Every row comes from one small tree of marks. The marks that hang from a mark follow it in brackets, in alphabetical order. Every link used is in the known rows. Which tree was each row made from?
Known rows
mufim[bunu lanep saze sosusiv]: [-0.19  4.56 -0.31 -0.79  2.29  0.20 -2.50  5.47  0.37  2.74  2.52 -2.89
 -2.31 -0.62  1.06  2.01]
dano[bunu[sosusiv] zatet[pesul]]: [ 3.25 -4.19 -0.90 -0.16 -1.05 -0.16  3.35  0.20 -1.45 -0.56 -1.60  2.49
 -0.42 -0.74  0.05 -1.85]
dano[bunu zatet[pesul]]: [ 3.54  1.84 -2.70  0.50 -0.60 -0.19  4.04  3.09 -1.76 -0.83 -0.75 -0.82
 -0.31 -1.38  0.11 -1.59]
mufim[bunu[sosusiv zatet]]: [-0.46 -5.61 -0.60  1.97 -1.57  0.56 -1.27 -4.31  0.79 -0.32 -0.41  5.56
  1.15  0.46 -0.89 -0.01]
saze[mufim[bunu[dano[zatet]] lanep sosusiv]]: [ 0.98  2.80  4.38 -2.53  1.03  2.67  1.46  3.40 -0.94 -0.44  1.69 -3.26
 -3.01 -1.44  2.69 -0.95]
saze[mufim[bunu[dano] lanep]]: [-0.41  5.26  1.80 -0.15  1.90 -0.48  1.79  1.64 -0.50 -1.87  0.09 -5.32
  0.82 -0.21  0.82 -0.33]
saze[mufim]: [-0.99  3.46 -1.76  1.71 -0.35  2.07  2.28  0.18 -1.40 -1.50 -0.42  4.59
  5.84 -1.11 -2.53 -0.68]
mufim[bunu[sosusiv]]: [-0.61 -2.84 -1.56  2.15 -0.01 -0.52 -0.14 -0.87  0.06 -0.53  0.04  3.01
 -0.06 -0.34 -1.65 -0.09]
mufim[bunu[sosusiv zatet] lanep saze]: [ 0.20 -3.62  0.88  0.03  0.57 -0.01 -2.86 -1.59  1.00  1.98  0.18  3.72
  2.94  1.38  0.83  1.65]
pesul[zatet]: [ 0.19  1.78 -4.58  1.98 -1.47  0.75  0.21  1.07 -0.29  0.12 -0.54  3.48
  2.19 -2.25 -4.02  0.11]
dano[bunu[zatet]]: [ 1.18 -0.91 -3.59  2.27 -1.37  0.03  1.91 -2.32  0.08 -0.55 -0.67  0.35
  4.27 -0.35 -1.72 -0.78]
saze[mufim[sosusiv]]: [-1.71  2.22 -0.18  0.25 -0.58  3.36  0.87  1.12 -0.94 -0.40  0.67  3.24
  1.12 -1.80 -1.74 -0.50]
zatet[pesul]: [ 0.08  3.99 -3.12  0.61 -0.38 -1.00  1.07  2.31 -1.23 -0.65 -1.15  0.85
 -0.39 -0.10 -1.15 -0.27]
bunu[dano zatet]: [-0.30 -1.31 -1.72 -0.62 -1.75 -0.88  0.38 -3.63  0.40 -0.14 -0.79  0.77
  3.25  1.62 -1.60 -1.30]
mufim[bunu]: [-0.37  3.37 -3.14  2.72  0.43 -0.41  0.57  2.01 -0.33 -0.66  0.93  0.11
  0.21 -0.96 -1.48  0.14]
saze[mufim[bunu lanep sosusiv]]: [-1.07  5.29  2.33  0.60  1.66  2.71  0.17  3.79 -0.75 -0.61  1.43 -2.00
 -2.26 -1.97  1.21  1.03]
mufim[bunu[dano sosusiv zatet] lanep saze]: [ 0.07 -4.73  2.14 -2.32  0.52 -1.85 -2.53 -3.19  1.64  1.92  0.00 -1.07
  1.56  2.62  1.21  0.59]
mufim[lanep]: [ 0.36  5.17 -2.52  0.67  1.89  0.05  0.99  3.63 -1.55  0.09 -0.46  0.02
  3.34  0.00 -0.98  0.62]

Write each row's tree
[-1.24 -3.47  1.95  0.07 -0.36 -0.46  1.25 -3.65  0.40 -2.05 -0.47  0.93
  0.97  0.12 -0.99 -1.59]
saze[mufim[bunu[dano sosusiv]]]
[-0.37  6.26  0.63  1.99  1.99  1.47  1.44  3.24 -1.08 -1.78  0.40 -0.85
  2.18 -1.31  0.37  0.69]
saze[mufim[bunu lanep]]
[-0.02  1.56  3.07 -2.82 -0.21 -1.35 -1.86  0.92  0.88  0.49  0.16 -7.54
 -8.61  0.91  3.78  0.53]
mufim[bunu[dano zatet[pesul]] lanep sosusiv]
[ 0.03  2.76  1.77 -0.70  0.05  0.59 -2.11  2.29  0.18  0.68  0.40 -3.13
 -6.96 -0.23  3.26  1.57]
mufim[bunu[zatet[pesul]] lanep sosusiv]
[-0.62 -7.63  0.03 -1.19 -2.25 -0.92 -0.33 -6.34  0.59  0.09 -1.73  3.51
  2.70  2.29 -1.54 -1.48]
bunu[dano sosusiv zatet]
[ 1.25 -5.84 -0.83  0.56 -2.33 -1.03  1.18 -4.34  0.17 -0.77 -2.40  2.03
  0.08  0.55 -0.26 -0.80]
dano[bunu[sosusiv zatet[pesul]]]
[-0.18 -1.87  4.35  0.40 -0.39  1.30 -0.41 -2.45 -0.25 -1.66 -1.80  2.61
 -0.67  0.43  2.41  0.72]
saze[mufim[bunu[sosusiv zatet[pesul]] lanep]]
[-1.25 -5.29  2.02  2.20 -1.88  2.45 -0.04 -5.58  0.42 -1.59 -0.63  7.96
  3.66 -0.30 -0.85 -0.36]
saze[mufim[bunu[sosusiv zatet]]]
[-0.87  0.88 -0.58 -2.18  0.25 -1.51 -1.94  1.54  1.53  2.34  2.66 -4.56
 -3.75  0.09 -0.28 -0.08]
mufim[bunu[dano] saze sosusiv]
[ 0.02 -1.80  1.20 -0.86  1.71 -2.57 -0.06 -0.16  0.16 -0.43 -0.44 -3.66
 -1.69  1.25  0.69 -0.12]
mufim[bunu[dano sosusiv] lanep]
[ 1.60  0.16 -2.59  1.21 -1.83 -1.09  1.85 -1.45 -0.06 -0.90 -1.57 -1.32
  0.49  0.02 -0.16 -0.66]
dano[bunu[zatet[pesul]]]
[-0.21 -6.66  0.99 -2.34 -2.61 -1.89 -0.38 -5.53  0.46 -0.28 -2.59  1.58
 -1.06  2.51 -0.04 -1.40]
bunu[dano sosusiv zatet[pesul]]
[-0.25  3.37  0.90 -3.10  2.09 -1.72 -2.16  3.96  1.06  2.63  2.35 -7.26
 -3.96  0.47  1.49  0.91]
mufim[bunu[dano] lanep saze sosusiv]
[ 0.13 -1.62  1.08 -2.20  1.98 -2.98 -1.47  0.43  0.96  1.64  0.34 -3.30
  0.16  1.80  0.71  0.40]
mufim[bunu[dano sosusiv] lanep saze]
[ 0.17 -0.76 -0.20  0.00  2.09 -0.98 -1.68  1.82  0.25  1.83  0.62  1.15
  1.72  0.69  0.18  1.53]
mufim[bunu[sosusiv] lanep saze]
[-0.87  2.10 -1.78 -0.05  0.39  0.22 -2.26  3.16  0.96  2.39  2.88 -0.41
 -2.26 -1.05 -0.68  0.93]
mufim[bunu saze sosusiv]
[-0.92  2.34  3.27  0.48  0.14  3.70 -1.00  0.46  0.04 -0.40  1.09  0.45
 -0.75 -1.20  1.82  1.10]
saze[mufim[bunu[zatet] lanep sosusiv]]
